Each row was made from one small tree. The marks that hang from a mark follow it in brackets, in alphabetical order. Every link used is in the known rows. Write each row's tree.
Known rows
lideb(buda(zolos zovur) vovap): [-2.94  3.59  0.60 -0.58 -1.05 -2.07 -1.31 -1.60  0.27  0.59 -2.01  2.35
  2.28  1.15  0.24 -2.64  2.64 -3.95  3.06 -2.13  0.05 -1.81  1.11]
lideb(lipu): [ 2.48  1.14 -1.18 -0.38  0.87  1.80 -0.26 -0.02 -0.09 -0.21  0.34 -1.86
 -0.23 -1.92 -0.56  1.15 -0.73  0.41 -1.90  0.91 -0.06  0.98 -0.86]
vovap(lideb(lipu(gobiz(betat dibi)))): [-0.54 -1.75 -1.84 -0.57  0.49  2.88 -0.53  0.04 -0.16  1.19  4.07 -4.43
 -2.32 -1.84  0.56  0.86  1.17  2.43 -1.54 -2.02 -0.21  3.60 -1.04]
zolos(betat): [ 2.04 -0.74  0.24  1.66  2.66  1.53 -1.33  2.50  2.04 -1.63 -1.07 -0.53
 -1.06 -2.39  2.89  1.28  2.67 -0.05 -1.70  1.63 -2.67  1.25  0.00]
buda(zolos(betat) zovur): [-1.97  3.11 -0.05 -0.25  1.21 -1.85 -1.38  1.52  0.30  0.82 -0.75 -0.15
  1.02  1.68  2.03 -1.01  1.91  0.92 -0.60  1.74  2.70 -2.35  1.81]
lipu(gobiz(betat) lideb(buda(zovur))): [ 1.65 -2.71  0.21  0.70 -0.46 -2.19 -4.09  0.16 -1.96 -3.46 -2.51 -0.67
  0.08  2.00 -1.09 -1.87 -1.85  2.80  1.22 -0.80  2.12 -1.68 -0.59]
lipu(gobiz(betat) lideb): [ 2.83 -5.12 -0.27  0.30  0.04 -1.87 -2.87  1.75 -3.29 -3.11 -1.48 -1.87
 -0.97  0.04  1.74  0.29 -3.44  2.32  0.88 -0.76  2.28 -1.35 -0.10]
vovap(lideb(buda)): [-0.10 -1.01 -1.32 -1.16  0.66  2.05 -1.29  0.92  1.85  1.74  2.35 -0.92
 -0.49 -3.07  1.23 -2.09  3.10 -0.65 -0.91 -1.23 -1.63  2.88 -0.46]
lideb(buda(zolos) lipu(gobiz(betat)) vovap): [-3.07  1.80 -0.32  1.44 -1.62 -1.23 -0.16 -3.42 -2.77 -0.87  0.36 -1.62
  0.24  3.78 -2.84 -0.21  0.69 -2.71  1.87 -3.08 -0.09  2.24 -0.73]
lideb(buda(zolos zovur) lipu(gobiz(betat))): [-2.13  3.21 -0.99  0.55 -0.94 -1.10 -1.53 -2.65 -1.38 -0.45  0.72 -2.03
  0.53  4.83 -5.03 -1.64  0.52  1.95 -0.41 -0.14  2.35  0.75 -1.04]
buda(zolos): [-0.84  0.87 -0.77 -1.75 -0.26 -2.17  0.93  1.89 -1.54  1.93  1.11  0.40
 -0.01 -0.67  2.45 -0.33 -1.35 -1.87  0.33  0.53  1.87 -1.56  1.42]
vovap(lideb(buda(zolos zovur))): [-2.05  0.81 -1.31 -1.54  0.13  0.47 -1.41  0.53  1.14  2.73  2.39 -0.84
  0.40 -0.85  0.88 -3.20  3.05 -0.03 -0.54 -1.03  0.66  1.37  0.39]
buda(zolos(betat(gobiz)) zovur): [-2.00  1.76 -0.55 -0.15  1.06 -1.35 -1.77  1.50 -0.79  1.19 -0.59  0.87
  2.32  1.04  2.08  0.05  1.56  0.74 -0.38  2.02  3.26 -2.53  2.02]
zovur(buda(zolos)): [-0.50  0.85 -1.40 -0.49 -0.14  0.14  3.38  0.33  0.66  2.68  1.09  1.66
  0.06  0.05 -1.53  1.21 -1.25  0.03  0.88  1.89 -0.31 -3.24  0.36]
zolos(betat(gobiz)): [ 1.95 -2.54 -0.33  1.67  2.38  2.22 -1.98  2.50  0.52 -1.02 -0.85  0.92
  0.75 -3.23  2.72  2.90  2.12 -0.21 -1.38  2.15 -1.82  1.01  0.39]
zovur(buda(zolos(betat(gobiz)))): [-0.66  0.10 -1.11  0.97  0.43  0.89  2.80  0.51  0.59  2.06  0.79  2.04
  0.53  0.25 -1.34  2.33 -0.36  0.14  0.36  2.85 -0.87 -2.37  0.30]
gobiz(betat(zolos) dibi lipu(lideb(buda))): [-0.67  0.71  2.50 -0.97 -2.42  0.20  4.83 -1.55  2.42 -0.22  1.65 -0.01
 -2.97  1.65 -1.79 -1.13 -2.57  0.93 -0.62 -0.94 -1.60  1.71 -0.68]
zolos(betat(gobiz(dibi lipu))): [ 0.98 -1.58  1.05  1.63  2.32  2.18 -0.28  1.92  1.61 -0.72 -0.50  1.32
 -0.33 -3.14  2.04  3.75  2.10  0.77 -1.72  1.80 -2.68  1.69 -0.22]
vovap(lideb(lipu(gobiz))): [ 1.00 -2.13 -2.06 -0.78  1.52  2.21 -1.78  0.91 -0.95  1.16  3.14 -4.06
 -1.01 -2.34  1.40  0.82  1.48  1.61 -1.89 -1.15  0.61  3.06 -0.66]
gobiz(betat(zolos) dibi lipu): [-1.43  0.53  1.25 -1.95 -1.24  1.61  5.74 -0.55  3.19  1.26  3.49 -1.26
 -3.67  0.30 -0.18  1.16 -0.33  1.11 -1.28 -1.07 -1.73  2.80  0.22]
betat(gobiz(lipu(lideb(buda))) zolos): [ 3.62 -2.86 -0.03 -2.50 -0.17  0.18  0.76  0.89 -2.55  1.75  0.24  2.85
  2.99 -1.03  0.41  1.33 -2.41 -2.36 -0.58  2.01  1.60 -0.84  1.51]
lipu(lideb(buda(zovur))): [ 2.94  0.59  0.89 -0.24 -0.33 -1.46 -2.93  0.29  0.28 -2.00 -3.65  1.93
  1.38 -1.03 -0.23 -3.34 -2.01  0.17  0.64  0.79  0.66 -3.10 -0.40]
zovur(buda): [ 1.75 -0.33 -1.28 -0.08  0.78  2.05  2.13  0.46  2.32  1.44  0.06  1.56
 -0.32 -1.91 -1.59  1.81 -0.11  0.72  0.44  1.90 -2.07 -2.55 -0.36]

Write each row's tree
[ 0.68 -2.11  1.25  0.84 -1.66 -1.29 -1.83 -0.68 -1.58 -3.53 -1.45  0.08
 -2.42  1.01 -1.96 -0.83 -3.33  2.40  2.54 -1.81 -0.76 -1.41 -1.85]  lipu(gobiz(betat dibi) lideb(buda))
[-0.73 -0.04 -0.69  1.00  0.91  0.50  3.19  0.57  0.96  2.35  0.69  1.91
  0.56  0.46 -1.25  2.66  0.05  0.57 -0.51  3.08 -0.73 -1.63  0.16]  zovur(buda(zolos(betat(gobiz(lipu)))))
[ 1.64  0.43  1.18  0.83 -0.62 -2.39 -1.26  0.72 -0.88 -1.79 -2.55  1.84
  0.40  0.19  0.25 -2.83 -2.77 -1.37  0.43  1.10  0.10 -1.92 -0.54]  lipu(lideb(buda(zolos(betat))))
[ 1.89  0.52  1.39  0.14 -0.65 -1.68 -2.88 -0.66 -0.33 -2.21 -4.48  2.26
  1.97 -1.02  0.92 -2.88 -1.19 -2.05  2.30 -0.96  0.06 -3.04  0.18]  lipu(lideb(buda(zovur) vovap))
[-2.79  2.49  0.50 -0.18  0.90 -1.46 -0.61  1.09  0.05  1.44 -0.43  1.16
  1.44  1.13  1.55  0.70  1.53  1.48 -0.64  1.90  2.69 -2.10  1.57]  buda(zolos(betat(gobiz(dibi lipu))) zovur)
[-2.19  4.14  0.19  0.72 -1.47 -0.60  0.75 -3.30 -1.23  0.13 -0.43  0.23
  1.19  1.75 -2.35 -1.16  0.57 -4.52  1.47 -1.96 -1.09  1.21 -0.63]  lideb(buda(zolos) lipu vovap)
[-0.88 -0.09  2.43 -1.22 -2.16  0.24  5.15 -1.31  1.52 -0.22  1.32 -0.56
 -2.75  0.75  0.79  0.29 -2.49 -0.03  0.38 -2.00 -1.08  1.30  0.34]  gobiz(betat(zolos) dibi lipu(lideb(vovap)))
[ 1.00 -0.93  0.87 -1.07 -0.78 -0.78  2.22  0.03  1.55  0.00  0.59 -1.06
 -0.11  2.43 -0.31 -2.27 -0.91  0.69 -2.33  0.44  1.65  2.00  0.80]  gobiz(betat(zolos) lipu(lideb(buda(zovur))))
[ 1.90 -1.10 -0.64 -3.37 -1.31  2.70  1.64  0.11 -1.96  2.13  1.91  3.03
  0.84 -2.52  0.12  2.72 -2.28 -2.25  2.07  0.47 -0.84 -2.48  1.25]  betat(gobiz(dibi) zolos)
[-1.76  1.70  0.47  1.65 -1.36  1.30 -0.34 -4.16 -0.60 -2.23 -0.30 -1.14
 -1.18  1.60 -3.69  0.86  1.32 -1.38  2.35 -3.84 -2.98  2.43 -2.04]  lideb(buda lipu(gobiz(betat dibi)) vovap)
[ 0.78  0.50  1.36  0.14 -1.46 -2.92 -0.99 -0.39 -1.97 -1.41 -3.14  2.40
  1.29 -0.32  1.24 -2.73 -2.73 -3.73  2.66 -1.20  0.18 -2.63  0.25]  lipu(lideb(buda(zolos) vovap))
[-1.19 -1.61  1.31  0.59 -0.85 -1.99  2.09  0.07  1.11 -0.52 -0.11 -0.75
 -0.27  1.23  1.37 -1.41 -0.59 -0.64 -1.40 -1.22  1.08  3.01  0.39]  gobiz(betat lipu(lideb(buda(zolos) vovap)))
[ 1.48 -3.40  0.76  0.15 -1.02 -1.22 -1.44  0.58 -2.44 -3.19 -1.14 -1.09
 -2.68 -0.15  0.57  0.82 -4.20  3.01  2.11 -1.65  0.56 -2.17 -0.94]  lipu(gobiz(betat dibi) lideb)
[-2.64  2.58  0.04 -0.26  0.48 -0.99 -1.12  0.87 -0.42  1.15 -0.48  1.32
  1.48  0.90  1.47  0.31  1.14  1.12  0.16  1.66  2.38 -2.92  1.56]  buda(zolos(betat(gobiz(dibi))) zovur)
[ 1.93 -0.19  2.10 -0.25  1.04 -2.22 -0.85  0.66  1.16 -0.82 -3.10  1.27
  1.35 -1.17  1.76 -0.84  0.28 -0.69 -1.02  0.07  0.63  0.10  0.29]  gobiz(lipu(lideb(buda(zovur) vovap)))
[ 0.26 -0.84 -1.60 -0.18  0.82  2.04 -2.04 -0.34 -0.05  1.02  2.71 -2.83
 -0.77 -1.13 -1.05 -0.77  2.30  0.98 -1.46 -1.50 -0.65  3.65 -1.57]  vovap(lideb(buda lipu(gobiz)))
[-1.28  0.90 -0.61  0.99 -0.03  1.32  3.49 -0.16  0.99  1.99  0.92  2.44
 -0.32  0.17 -1.99  2.57 -0.72  0.53  1.06  2.35 -1.73 -2.74 -0.25]  zovur(buda(zolos(betat(gobiz(dibi)))))
[ 0.60 -1.02 -0.95  0.13 -0.04  0.95 -0.35 -1.82 -2.76 -1.26  0.45 -3.23
 -0.23  0.91  0.42  2.60  0.28 -1.60  1.13 -2.72  0.13  1.68  0.27]  lideb(lipu(gobiz(betat(zolos))) vovap)
[ 1.86 -2.78  0.33  1.65  2.95  1.62 -1.23  2.73  1.12 -0.55 -0.84  0.68
  0.85 -2.99  2.96  3.36  2.61  0.30 -2.63  2.48 -1.45  2.19  0.29]  zolos(betat(gobiz(lipu)))
[-1.37  2.04 -0.25  1.41 -0.48  0.51 -2.76 -3.73 -0.47 -2.11 -1.53 -1.62
  1.25  2.91 -3.36 -0.35  2.94 -0.23  1.45 -2.84 -0.20  1.47 -0.96]  lideb(buda(zovur) lipu(gobiz(betat)) vovap)
[-0.83 -0.85  0.93  0.12 -0.56 -1.97  1.47  0.52  1.72 -0.29  0.13 -1.04
 -0.08  1.73  0.37 -2.15 -0.62  1.64 -2.62  0.34  2.17  2.32  0.26]  gobiz(betat lipu(lideb(buda(zolos zovur))))
[-0.02  0.35 -1.49 -0.41  0.43  2.82 -0.84 -0.51  1.30  1.51  2.82 -2.33
 -0.47 -2.01 -0.89 -1.75  2.31  0.04 -1.96 -1.02 -1.29  4.02 -1.26]  vovap(lideb(buda lipu))
[-0.61  0.97 -0.79  0.97  0.59  0.56  3.08  0.50  1.25  1.78  0.59  1.36
 -0.39  0.74 -1.39  1.55 -0.03  0.29  0.27  2.63 -1.26 -2.33  0.01]  zovur(buda(zolos(betat)))
